Each row was made from one path, in order. Every step used is in the known rows, and no mark comes twice. Write each row's path.
Known rows
befa/vubotab/bezo: [ -7  -6 -11 -10  28  32 -19   4 -43  -8 -23  23  22  18  12  -3  16  22
   9  37 -18  19  12 -22  21 -26  20  27 -11  10 -16 -24   5 -22  19 -29
  -8  -9 -22 -29 -24  -4   1  18   7  12  14 -10   8  14   9  20 -22   9
 -12   8  18 -19   2]
miki/vigin/zumatup/sibo/vubotab: [-20  -9  -4   6  29  37  -8   1  21  10 -26   3   7  62   6   7  29   2
 -12  16 -13   3   0 -25  26 -21  27 -24  18   9 -32 -22 -33 -28  17  -6
   4 -16 -37  18 -32  -1  27  13  12  12 -10   7  -4 -11  19 -16   6 -17
 -26 -29  16 -24  -2]
sibo/vubotab/bezo: [ -7   2  -7  -3  35  28 -22   5 -20 -13  -3  20  17  28  10   5  18  16
   2  27 -16  12  27 -24  17 -19  27  -3 -13   5  -1 -20  -2  -9  18 -16
  14  -1 -14 -16 -35  -2   8   9   7  -2  12  -1   5  16  19  19 -12   9
 -10   2  22 -21   0]
zumatup/sibo/vubotab/vaki: [-28   3 -19   0  38  36 -32 -21 -23 -11   2  17   0  35   0   4  20  14
  -2  30 -12  15  11 -18   9  -5  31 -11 -10  17  -3 -17  23 -36  20  26
 -10  -9 -20  23 -23   5  19  15  15  16   0   8 -16  10   3  -7   5  -3
 -26 -22  16 -23  -9]
bezo/befa/vubotab/vaki/miki/vigin/zumatup/sibo: [-34 -12 -21 -10  33  68   1 -16 -31   9 -31  11   0  37  -2  -6  24   7
  15  34 -28  21   2 -22  24 -22  21  41  -2  21 -57 -19   8 -71  23  31
 -19 -16 -48  10 -10   3  14  19   8  56  -4   6  -1  -3   6   0   5 -25
 -44 -14   3 -21 -17]
zumatup/sibo/vubotab/bezo: [-10  -2 -16   3  33  27 -21  -9 -35 -14 -15  15  11  34   8   5  25  20
  -9  22 -12  12  27 -26  17 -19  30  -9 -11  12  10 -16  -7 -23  20 -13
   7  -5  -3  -5 -34  -2  17  16  20  13   6  -8   0  15  20   4  -3   1
  -8 -11  23 -21  -4]
miki/vigin/zumatup: [-18  -7  12  -4  14  43   9   2  38  17 -30   4  24  46   9   7  26   3
  -2  22 -16   4 -17 -23  24 -24  18   2  15   2 -36 -33 -38 -36  15  -9
   1 -14 -53  -9 -23  -1   8   5   2  -5  -3  12  14 -13  18  -9   0 -10
 -15 -13   7 -18  -3]
sibo/vubotab: [-18   1   0  -1  34  30 -27   0   5  -6   3  19  17  37   7  10  18  14
   1  17 -10  12  19 -21  12  -9  20 -10   0   6  -8 -24   1   2  18  -2
  13  -5 -31  14 -30   0  12  11   7  -6   8   9  -5   9  12  -1  -4   1
 -21  -5  19 -19  -1]
befa/vubotab/vaki/miki/vigin/zumatup/sibo: [-29 -13 -23  -8  21  57   7 -15   3   5 -24  10   3  45   1  -2  20   3
  14  47 -24  15 -24 -22  19 -22  23  26   4  21 -45 -20  -2 -93  22  28
 -31 -15 -47   0 -11   0  18  15   2  42 -13   7  -8  -6   1   0   3 -27
 -31 -27   6 -25 -15]
zumatup/sibo: [-27  -6  -8  -1  18  34 -10 -22 -14   1 -25   8  19  37   4   8  24  17
  -9  10  -7   9  -2 -24   9 -18  24  -4  -2  15   7 -25 -10 -37  20  11
  -7 -10 -18   7 -22   0   9  15  19   7   3   4  -4   3  10 -25  12  -3
  -1 -16  14 -12 -10]
vaki/befa: [ -6  -3  -4 -13  26  32 -10 -10   0   2 -16  10  34  20   4   8  10   8
   3  28  -6  14   4 -25  17 -19  25   8  -4   5   0 -27  -8 -32  21  26
   2   2 -21  17 -15   0   0   9  12  -7  14   7  27   3   6  -4   4   3
  -8  -1   4 -12  -4]
vigin/zumatup: [-20  -6  13  -5  20  40  -9  -3  13   0 -23   6  27  38   9   8  30   7
  -2  21 -15   9 -16 -26  19 -23  30   6  13   8 -21 -30 -13 -28  18  -7
  -4 -15 -39  -5 -26  -1   5  13   4 -12   3  20  10  -6  14 -20   4  -2
 -19 -10  12 -17  -3]
vigin/vubotab/sibo: [-24  -6   0  -5  29  30 -36  -1 -70   4 -27  21  27  37   9  -9  22  12
  -8  39 -14  13   2 -29  18 -13  20  -8  14  10 -15 -32 -19 -11  22   1
  -3  -7 -32  -8 -18   6  -9  15  -9  -2   0   3  11   3   0  -5  -7   6
 -32 -10  13 -19  -9]
vigin/vubotab/vaki: [-26   2  -7  -8  39  35 -33 -12 -33   0  -6  25  15  30   8 -10  22  16
   1  52 -13  17  -7 -22  14 -12  21  -4   3  10 -24 -30  15 -12  20  32
  -9  -1 -43   0 -16   9  -2  10  -6  -1   0  17  -1   6   7   4  -3  12
 -60 -16   9 -20  -6]
mezud/vaki/befa/vubotab/sibo: [-16  -7 -21 -15  28  29 -32  -3 -95   5 -23  23  20  10   3  -5   5  10
   9  54  -8  23   9 -19  22 -19  25  23   7  12 -20 -29 -30 -61  19  26
 -21   2  -1   0   8  -1  -3  16   6 -13  12  -4  18  15 -20  10 -11  -1
 -15   0  -3 -26  -3]
vigin/zumatup/sibo/vubotab/bezo/befa: [-12  -4  -8  -2  43  45 -26  -7 -45 -11 -34   8  12  36   4   2  35  13
  -8  12 -22  13  32 -30  30 -26  41   4   1  11 -27 -16   4 -11  21 -21
  17 -14  -5   7 -33   1  21  24  23  22   9  -1   8   5  27 -12   3  -1
 -41 -14  22 -21  -7]
vubotab/vaki/miki/vigin/zumatup: [-27  -5  -5  -9  13  52  21  -6  41   8 -11   9  12  40   4   7  21  -1
  16  38 -26   9 -29 -21  14 -15  20  17   2  11 -27 -26  -8 -79  20  32
 -15 -10 -55  -8 -18   2   6  -2  -9  19  -8  22   8  -7  12   5   2 -19
  -8 -12   4 -21 -16]
vaki/sibo/vubotab/bezo/befa: [-17   0  -9  -8  35  40 -32   2 -58  -9  -9  18  22  18  -4  -6  22  22
   3  12 -18  13  48 -29  32  -8  21   0  -9   7   2 -13  13 -12  22  -4
  25   3  -8   3 -34   3  15  12  16  10  16  -6   8  24  24  29 -12   6
 -19  -6  16 -23  -5]
vigin/zumatup/sibo: [-23 -10   1  -1  17  42  -6 -14   0  -1 -35  -2  20  44   7   7  35   7
 -10  13 -10   8 -20 -29  16 -25  35   2  12  15 -14 -25 -17 -43  20   1
 -12 -18 -23  10 -25   0  14  20  13   3  -3  12   4  -8  15 -36  15  -8
 -22 -24  13 -18 -10]

Write each row's path
[-27  -3  -3  -2  26  33 -30   1 -13  -7   5  16  22  35  -1   4  21  16
   3  16  -9  10  19 -25  19   0  18 -19   3  12   9 -18  -4 -27  21   7
   8   3 -30  25 -31   3  19  12   9  -8   3   8  -8  13   9   9  -6  -1
 -17 -24  13 -26  -1]
vaki/sibo/vubotab
[-15   0  -4 -13  32  41 -12 -10 -39  -4 -26  18  25  11   8   2  23  23
  -1  10 -19  14  30 -25  22 -24  22  29 -17   6  -4 -26   9 -14  20  -9
  18  -6 -14 -23 -24   0  -3  11  14   9  23   0  24  15  23   9  -7  12
  -9  16  18 -10  -7]
vubotab/bezo/befa
[ -9   4  -5  -6  48  37 -32   4 -44 -11 -12  22  17  18   6   1  21  20
   3  13 -20  15  49 -24  22 -15  28  11 -13   4 -15 -20  16  13  20 -16
  27  -3 -12  -3 -32   0   9  11  14   9  19  -2  12  17  22  18  -8   9
 -24  11  21 -16  -5]
sibo/vubotab/bezo/befa
[-30  -7 -22 -14  20  49   3  -5  12   6   0  26   5  29   4  -1   7  11
  24  50 -22  19  -6 -16  12 -11   8  33 -13  15 -34 -25   7 -67  22  31
 -21  -6 -57  -9 -12   0   4   6  -7  31  -1   4  -8   6  -4  26 -10 -17
 -14  -5   3 -21 -11]
befa/vubotab/vaki/miki/vigin
[-12   2 -14 -17  28  36 -16 -21 -15  -3  -6  14  24  15   1   1   9   4
  12  46 -11  19  -7 -18  14 -11  28   6  -7   9  -7 -24  13 -53  19  50
  -9   3 -22  17  -4   6   2   6   9  -3  13  11  23   8   0   6   1   6
 -15   1  -1 -16  -8]
vubotab/vaki/befa
[-29   1  -4 -10  15  36   7 -11  17  -2   5  20   8  13  10  18  13  21
  12  25  -6  12  -8 -22  -2 -10  23  25  -5  13  14 -29 -28 -63  20  42
  -8   7 -21  -9 -16  -4  -1  -1   0 -12   5  20  -3  16   5  -5   9 -11
   0 -12  12 -17 -15]
mezud/vaki/miki
[ -4  -7 -12 -15  33  33 -25  -4 -35  -2 -17  15  29  22   5   0   5  11
  11  42  -9  24  12 -22  22 -24  19  23  -1  10 -29 -25   0 -23  21  15
 -12  -2 -32  17 -10   0   5  21  10   1  16   0  15   5  -1  10 -10   0
 -31   0   0 -18   2]
vaki/befa/vubotab
[-21   6 -11  -4  41  32 -35  -5  -8  -7  14  23   7  32   4   2  16  13
   5  37 -15  13  12 -15   9  -3  26  -5  -8  10 -15 -20  19 -19  18  15
   1  -3 -33  14 -21   5  13   8   2   2   6  12  -6  12   3  11  -5   4
 -28  -5  17 -25  -4]
sibo/vubotab/vaki
[-24 -11  -9   5  25  44  10   0  42   2 -18   5   3  62   4  13  26   2
   0  18 -17   8  -3 -28  17 -17  27  -7   9  12 -19 -19 -29 -54  22   9
  -2 -10 -40  17 -35  -2  26  10   2  23 -15  12  -6 -10  20  -7  14 -29
 -19 -34  14 -23 -12]
vaki/miki/vigin/zumatup/sibo/vubotab
[-27   0  -9  -6  34  36 -18  -8  -1  17 -10  24  10  43   8 -12  15  11
   2  50 -15  11  -7 -19  23 -13  11  -9   8   7 -35 -30 -13 -18  18  30
  -7  -3 -58  -9 -17   7  -1   0  -6  15  -6   9   4   1   8  11  -8   2
 -44 -16   7 -19  -6]
miki/vigin/vubotab/vaki
[-27   1 -15 -17  46  53 -38 -13 -62   0 -14  26  10  16   0 -10  15  19
  13  30 -20  26  21 -15  17 -11  18  38 -10  15 -44 -24  35 -21  20  15
  -3 -10 -39   6  -6   6   4  20   7  23  18   7  -2  13  -5   9 -11   6
 -44   9   9 -19  -6]
bezo/befa/vubotab/vaki
[-11  -1  -4  -7  39  25 -26   0 -44  -4 -19  24  25  29  16  -8  22  22
  -2  41 -15  12   8 -29  22 -26  23  -2   5   4 -13 -28 -11   0  20 -12
   0  -2 -27 -26 -29   1  -6  12   1   5   5   1  13   9  22   6  -9  16
 -37  -8  19 -17  -1]
vigin/vubotab/bezo
[-25  -4 -15   0  33  45 -10 -16 -10 -15   1  11   0  41   1   8  26   2
  10  34 -20  15 -13 -24   4  -9  41   2  -3  21 -12 -14  13 -63  24  35
 -15 -10 -27  25 -26   6  24  16   7  26  -9  18 -11   1  10 -11  16 -18
 -35 -32  16 -26 -15]
vigin/zumatup/sibo/vubotab/vaki/miki
[-17  -4  -9 -11  37  47   6   4 -18   7 -27  24  13  28  10  -9  17  17
   9  31 -24  13  29 -30  28 -28  15  23  -7   6 -23 -27 -11 -17  23  12
  14   3 -39 -24 -30   0  -9   4  -4  39   4  -1  23   5  29  20  -6  -4
 -36  -5  16 -11 -13]
vaki/miki/vigin/vubotab/bezo/befa
[-29 -11  -8  -5  22  41  -4   3 -28  12 -27  21  17  46   8  -6  16   5
   4  44 -19  10  -1 -30  19 -13  11   0   9   9 -15 -33 -36 -44  24  15
  -8  -1 -47 -14 -22   2  -8   3 -16  16 -12   2  16  -6   5   8  -1 -14
 -12 -16   8 -16 -19]
vaki/miki/vigin/vubotab/sibo
[-23  -8  -2  -5  28  39   6   2  26  12 -14  21  17  47  11   2  14  13
   6  34 -14   9  -4 -28  16 -19   8   2   5   8 -19 -31 -26 -25  23  24
  -2   3 -61  -4 -30   1  -3   0 -12  19  -8  14   8  -4  16  10   0 -11
 -29 -22  11 -15 -12]
vaki/miki/vigin/vubotab
[-36  -3 -12  -9  27  39 -18 -11 -17  16 -11  20  18  40   0 -17  18  11
   5  51 -13   8  -7 -24  32  -6   5 -19   9   9 -19 -23 -12 -48  20  42
 -12   3 -58   4 -16  10   5   1   0  13 -11   9  -3   8   8  26 -10  -2
 -42 -34   1 -26  -8]
miki/vigin/vubotab/vaki/sibo
[-30   0 -10 -12  20  42   1 -18   0  -8   6  21  12  18   3  10  16  13
  19  38 -18  15 -14 -21  -1  -6  26  23 -15  15   6 -24  18 -67  23  45
 -15  -1 -37   0 -18   3   1   3  -1  14   4  17   3  11   3   5   5  -6
   0  -7  10 -16 -19]
vubotab/vaki/miki
[-24  -2 -13   4  35  40 -13  -9   7   8 -16   7   1  56   2   1  27   2
  -3  36 -17   7  -5 -19  22 -13  28 -22  10  11 -38 -19 -12 -49  17  19
  -6 -15 -40  13 -22   4  26   9   8  22 -13   9  -8  -6  11  -3   5 -14
 -35 -30   9 -28  -8]
miki/vigin/zumatup/sibo/vubotab/vaki
